Known rows, with every step that occurs
x-j-v-s: -1.82; -3.31; -3.10; -2.76; -0.27; 3.66; -0.11; 1.06; 1.24; -4.41; 1.80; -1.32; -2.28; -1.21; 3.06; 2.62; 6.91; 1.54; -1.70; 5.78; -2.03
v-m-e-j: -0.87; -2.27; -5.19; -3.26; 0.88; 2.24; -1.66; 2.80; -0.76; -4.15; 4.52; -4.84; -2.50; -1.00; 0.96; -1.20; 4.15; 2.14; -4.34; 2.56; 0.95
j-v-m-e: 0.73; -3.54; -5.88; -2.70; 0.92; 1.64; 2.31; 1.48; -1.67; -5.54; 1.55; -2.35; -3.11; -0.85; 1.40; 0.98; 4.94; 2.62; -3.35; 4.25; 0.41
v-s-e-j: 0.37; -4.55; -3.25; -2.46; 1.27; 2.81; 0.88; 1.02; 2.56; -4.11; 5.40; -3.22; -1.54; -1.26; 1.00; 0.75; 4.74; 2.22; -2.63; 3.80; 0.70
j-v-m: 1.43; -2.13; -5.63; -2.83; 0.51; 2.74; 0.19; 2.30; 0.49; -4.22; 1.59; -2.13; -2.94; -1.34; 0.29; 3.41; 4.18; 4.20; -3.72; 5.16; -0.67
e-j-x-v-s: 3.04; -5.36; -2.03; -2.36; 0.85; 4.16; 1.55; 0.38; 4.09; -4.25; 0.86; -2.13; -1.21; -2.31; 2.45; 4.65; 6.40; 2.64; -1.21; 5.38; -1.30
j-x-v: 4.75; -3.86; -4.34; -3.79; 2.96; 2.29; 3.75; -0.84; 0.58; -4.54; -1.71; -2.95; -2.40; -1.52; 0.60; 4.83; 4.85; 3.64; -1.37; 5.85; -1.01
e-f-j: 3.57; 0.04; -3.45; -4.31; -2.19; 1.93; 0.39; 2.88; -2.01; -2.17; 4.93; -5.11; -1.95; -1.97; 2.22; 1.33; 2.65; 0.66; -2.76; 3.46; -1.68
e-j-v-m: -0.05; -3.03; -4.27; -2.75; -1.05; 2.76; -3.30; 2.33; 1.94; -2.92; 1.81; -2.09; -1.53; -1.66; 0.93; 3.98; 4.54; 3.57; -3.79; 4.66; -1.04
m-e: 2.31; -1.75; -6.39; -3.84; 2.92; 1.07; 3.09; 1.21; -3.29; -4.37; 3.73; -5.02; -3.02; -0.24; 0.15; -1.64; 4.08; 1.88; -3.21; 3.66; 0.91
x-j-e-f: -0.11; -2.26; -2.79; -5.65; -2.39; 3.11; 2.31; 1.90; -0.84; -2.94; 2.92; -5.02; -2.32; -1.91; 2.90; 1.64; 4.28; -0.31; -1.57; 4.25; -1.99
s-e-f-v-j-x: 4.15; -4.65; -1.32; -2.68; -1.20; 1.35; 7.07; -1.41; 1.70; -4.68; 0.49; -2.19; -1.36; -1.64; 3.38; 7.22; 3.51; 1.36; -1.10; 6.54; -0.37
f-j-v-m: 1.09; -2.92; -4.74; -2.65; -2.40; 2.06; -1.00; 1.85; -0.44; -3.73; 0.85; -1.01; -2.19; -1.69; 2.43; 3.19; 4.11; 2.50; -3.09; 4.20; -1.66
f-v-e-j: 2.93; -3.31; -2.46; -3.19; -2.53; 2.46; -0.37; -0.82; 3.13; -0.61; 1.34; -1.72; -0.58; -1.01; 0.50; 3.31; 4.07; 3.32; -1.96; 5.91; -1.20
x-v-s: 2.20; -2.44; -3.99; -2.89; 1.83; 4.27; 3.95; 0.76; 0.99; -5.12; 3.31; -3.81; -3.01; -0.31; 0.98; 2.42; 5.36; 3.87; -2.15; 5.69; -0.23
s-e-j-x-v-m: 0.61; -6.86; -2.53; -3.29; 1.56; 2.10; 0.62; -1.41; 3.51; -5.48; -2.38; -2.02; -1.76; -2.04; 1.58; 5.18; 4.45; 3.24; -1.78; 4.28; 0.22
x-v-s-e: 1.23; -5.02; -3.49; -2.95; 2.51; 2.88; 5.58; -1.23; 1.36; -6.46; 2.17; -2.76; -2.87; -0.18; 0.94; 2.46; 5.05; 3.11; -1.38; 5.35; 1.00
j-x: 5.64; -2.40; -5.57; -3.41; 2.90; 2.22; 2.54; 1.46; 0.31; -3.53; 1.45; -3.45; -2.31; -2.32; -0.24; 2.58; 4.38; 3.42; -2.75; 4.70; -0.89
f-v-m-e-j: -0.44; -2.70; -4.23; -2.71; -0.84; 0.98; 0.11; 1.32; -1.12; -3.96; 2.28; -2.48; -1.88; -1.05; 2.04; 1.34; 3.84; 1.75; -3.25; 3.63; 0.61
s-e-j: 0.68; -3.88; -4.15; -3.91; 1.95; 0.86; -0.58; -0.23; 0.64; -3.12; 2.98; -3.87; -1.51; -0.89; -0.20; 1.47; 3.42; 2.15; -2.85; 3.75; 0.60
m-e-j-x-v: 2.48; -6.22; -3.11; -3.67; 1.97; 1.19; 2.31; -1.56; 0.30; -4.61; -1.91; -2.87; -1.32; -1.46; 2.06; 2.56; 5.23; 1.10; -1.12; 4.46; -0.30
f-j: 2.62; -0.91; -5.18; -3.69; -0.22; 1.42; 0.07; 1.44; -1.99; -2.64; 3.31; -3.89; -2.09; -1.24; 1.22; 0.66; 3.31; 1.74; -2.92; 3.62; -1.21

Rows
3.43; -7.11; -1.86; -1.49; -0.32; 1.61; 4.14; -1.20; 3.55; -4.17; 0.93; 0.46; -0.46; -3.08; 2.85; 5.16; 5.56; 1.39; -0.71; 5.05; -0.48 -> f-v-s-e-j-x
1.64; -4.29; -4.68; -2.68; 1.16; 2.24; -0.26; 2.23; 0.73; -4.52; 2.04; -3.11; -2.00; -2.50; 1.84; 0.46; 5.01; 1.80; -3.47; 2.68; 0.16 -> v-m-e-j-x
4.96; -2.16; -4.08; -4.81; -1.71; 3.00; 5.48; 3.02; -0.57; -2.75; 5.22; -5.30; -2.27; -2.03; 1.08; 1.81; 3.27; 1.33; -2.31; 4.29; -1.05 -> j-e-f
0.58; -1.89; -3.80; -3.29; 1.43; 3.43; 3.15; -0.63; 1.13; -4.86; 1.01; -5.04; -2.75; 1.47; 1.22; 4.16; 4.12; 4.26; -2.75; 6.84; -0.05 -> x-v-j
3.17; -2.55; -2.97; -3.15; 0.66; 3.35; 4.63; 2.33; 0.68; -4.88; 7.39; -4.46; -2.76; -1.83; 1.36; 1.16; 3.90; 1.90; -2.40; 4.13; 0.55 -> v-s-e-f
0.03; -4.30; -5.02; -2.41; -1.95; 0.85; 1.22; 0.99; -2.37; -5.06; 0.53; -1.11; -2.37; -1.29; 3.59; 0.63; 4.50; 0.55; -2.84; 3.31; -0.63 -> f-j-v-m-e
3.10; -4.74; -2.89; -3.73; 1.39; 2.24; 0.09; -0.86; 2.17; -3.32; -2.03; -2.83; -1.14; -1.86; 1.07; 5.15; 4.86; 2.82; -1.44; 5.31; -1.39 -> e-j-x-v
1.31; -3.39; -3.93; -3.27; -0.40; 1.63; -2.10; 0.85; 1.20; -2.05; 1.28; -2.23; -0.93; -1.34; 0.50; 3.97; 4.39; 2.43; -2.63; 5.33; -1.37 -> e-j-v
0.73; -1.36; -6.53; -3.29; 2.34; 2.37; 2.10; 2.88; -2.37; -5.30; 4.31; -4.93; -3.82; -0.59; 0.60; -1.66; 4.13; 3.06; -4.31; 3.06; 1.29 -> v-m-e
-4.36; -3.77; -4.52; -3.40; 0.22; 1.72; -0.72; 0.81; -1.84; -5.78; -0.86; -2.02; -3.22; -0.59; 3.13; 0.67; 5.88; 1.00; -2.67; 4.16; -0.55 -> x-j-v-m-e
4.85; -3.47; -1.59; -4.23; -1.88; 2.01; 2.98; 0.04; -0.31; -3.57; -0.82; -3.15; -1.38; -2.72; 3.53; 5.29; 3.72; 0.66; -0.62; 4.67; -2.54 -> e-f-j-x-v
3.20; -3.91; -3.07; -3.75; 0.80; 2.73; 4.99; 1.36; -0.53; -6.30; 0.53; -4.17; -3.30; -2.21; 2.94; 2.88; 4.71; 1.83; -2.01; 4.05; -0.07 -> j-x-v-m-e-f
3.75; -3.26; -4.09; -3.43; 1.45; 2.18; -1.22; 1.55; 1.88; -2.20; 1.68; -3.22; -1.01; -2.65; 0.48; 3.10; 4.62; 2.72; -2.62; 4.21; -1.31 -> e-j-x
-1.57; -3.66; -3.87; -3.57; 0.89; 2.33; -0.62; 0.51; -0.39; -5.12; 1.05; -4.30; -2.50; -0.14; 1.69; 0.93; 4.43; 2.38; -3.06; 3.56; 0.83 -> x-v-m-e-j
0.69; -4.81; -4.21; -3.17; -0.09; 0.46; 0.10; -0.08; -0.88; -3.43; 1.15; -2.24; -1.04; -0.94; 1.44; 1.35; 5.00; 0.72; -2.25; 4.41; -0.20 -> m-e-j-v
1.86; -0.93; -4.11; -2.50; -0.30; 2.24; 3.57; 0.05; 0.21; -3.47; 2.28; -3.11; -2.06; 0.58; 1.52; 4.79; 3.59; 3.40; -2.89; 6.92; -0.36 -> f-v-j
4.24; -5.55; -1.15; -2.64; -2.09; 2.79; 6.56; 0.46; -0.52; -5.79; 1.63; -2.35; -1.70; -2.73; 5.99; 2.04; 5.91; -1.18; 0.02; 3.84; -1.42 -> m-e-f-j-x-v-s
3.47; -1.70; -2.93; -2.55; -1.54; 2.43; 6.91; 2.22; -1.83; -4.65; 6.26; -3.25; -2.25; -1.64; 3.42; 1.10; 4.57; 0.42; -1.68; 4.72; 0.11 -> m-e-f-v-s
2.42; -3.71; -1.82; -4.24; -2.85; 4.32; 7.76; 0.06; 1.52; -4.38; 2.36; -5.33; -2.08; 0.03; 3.30; 5.13; 3.87; 1.76; -1.39; 6.52; -0.88 -> x-v-j-e-f
0.68; -6.03; -3.39; -3.35; 0.29; 0.21; -0.11; -1.36; 1.35; -3.39; -0.09; -1.33; -0.69; -1.25; 0.69; 4.07; 4.14; 1.73; -1.81; 5.05; -0.17 -> s-e-j-v
2.28; -7.32; -2.26; -3.85; 2.22; 0.96; 2.13; -2.86; 2.49; -4.59; -3.09; -1.96; -1.00; -1.75; 1.18; 5.30; 4.52; 2.16; -0.82; 4.99; -0.18 -> s-e-j-x-v
2.59; -4.33; -2.01; -2.16; -4.03; 2.21; 4.36; 1.96; -1.71; -4.48; 4.68; -1.82; -1.49; -2.16; 5.45; 0.72; 5.48; -1.44; -1.27; 3.89; -1.47 -> m-e-f-j-v-s
4.08; 0.31; -3.41; -3.96; -1.26; 1.52; 3.10; 1.84; -1.56; -2.47; 3.52; -3.83; -2.10; -1.65; 0.95; 4.44; 2.45; 2.13; -2.29; 5.59; -1.08 -> e-f-v
5.36; -6.27; -2.15; -3.50; -1.88; 2.92; 3.19; -2.71; 2.92; -2.90; -3.47; -1.24; -1.25; -1.76; 2.68; 3.68; 5.25; 2.55; -0.32; 5.58; -2.37 -> f-j-x-v-e
3.52; -3.84; -4.82; -3.95; -2.54; 1.88; 4.19; 1.00; -1.47; -2.82; 2.44; -2.93; -1.50; -1.76; 2.31; 0.95; 3.90; 0.63; -1.88; 3.49; -1.52 -> f-j-e
3.97; -0.39; -2.53; -2.63; -1.84; 3.49; 4.66; 2.96; 0.13; -3.37; 6.47; -3.22; -2.25; -2.08; 2.36; 3.62; 4.00; 2.16; -2.15; 5.60; -1.08 -> e-f-v-s
-3.30; -2.79; -2.77; -4.05; -1.82; 2.34; -0.39; 2.12; -1.98; -5.18; 0.96; -3.21; -3.09; -1.39; 4.03; 1.49; 5.12; -0.14; -2.48; 4.02; -1.09 -> x-j-v-m-e-f
5.02; -3.32; -2.32; -3.84; -2.84; 3.42; 2.48; 0.86; 2.54; -1.76; 2.33; -3.02; -1.58; -1.59; 0.86; 3.26; 4.20; 3.06; -2.00; 6.44; -1.81 -> j-v-e-f
2.78; -4.79; -2.29; -2.69; -0.86; 2.70; 5.11; 1.06; 1.61; -5.18; 4.55; -1.90; -2.04; -2.11; 2.33; 3.59; 4.75; 1.25; -1.50; 5.34; -0.30 -> j-v-s-e-f
0.28; -2.60; -1.91; -5.09; -4.07; 2.09; 3.98; 0.41; -1.35; -2.60; 1.07; -2.63; -1.70; -1.93; 3.77; 4.50; 4.05; -0.63; -0.47; 5.29; -2.34 -> x-j-e-f-v
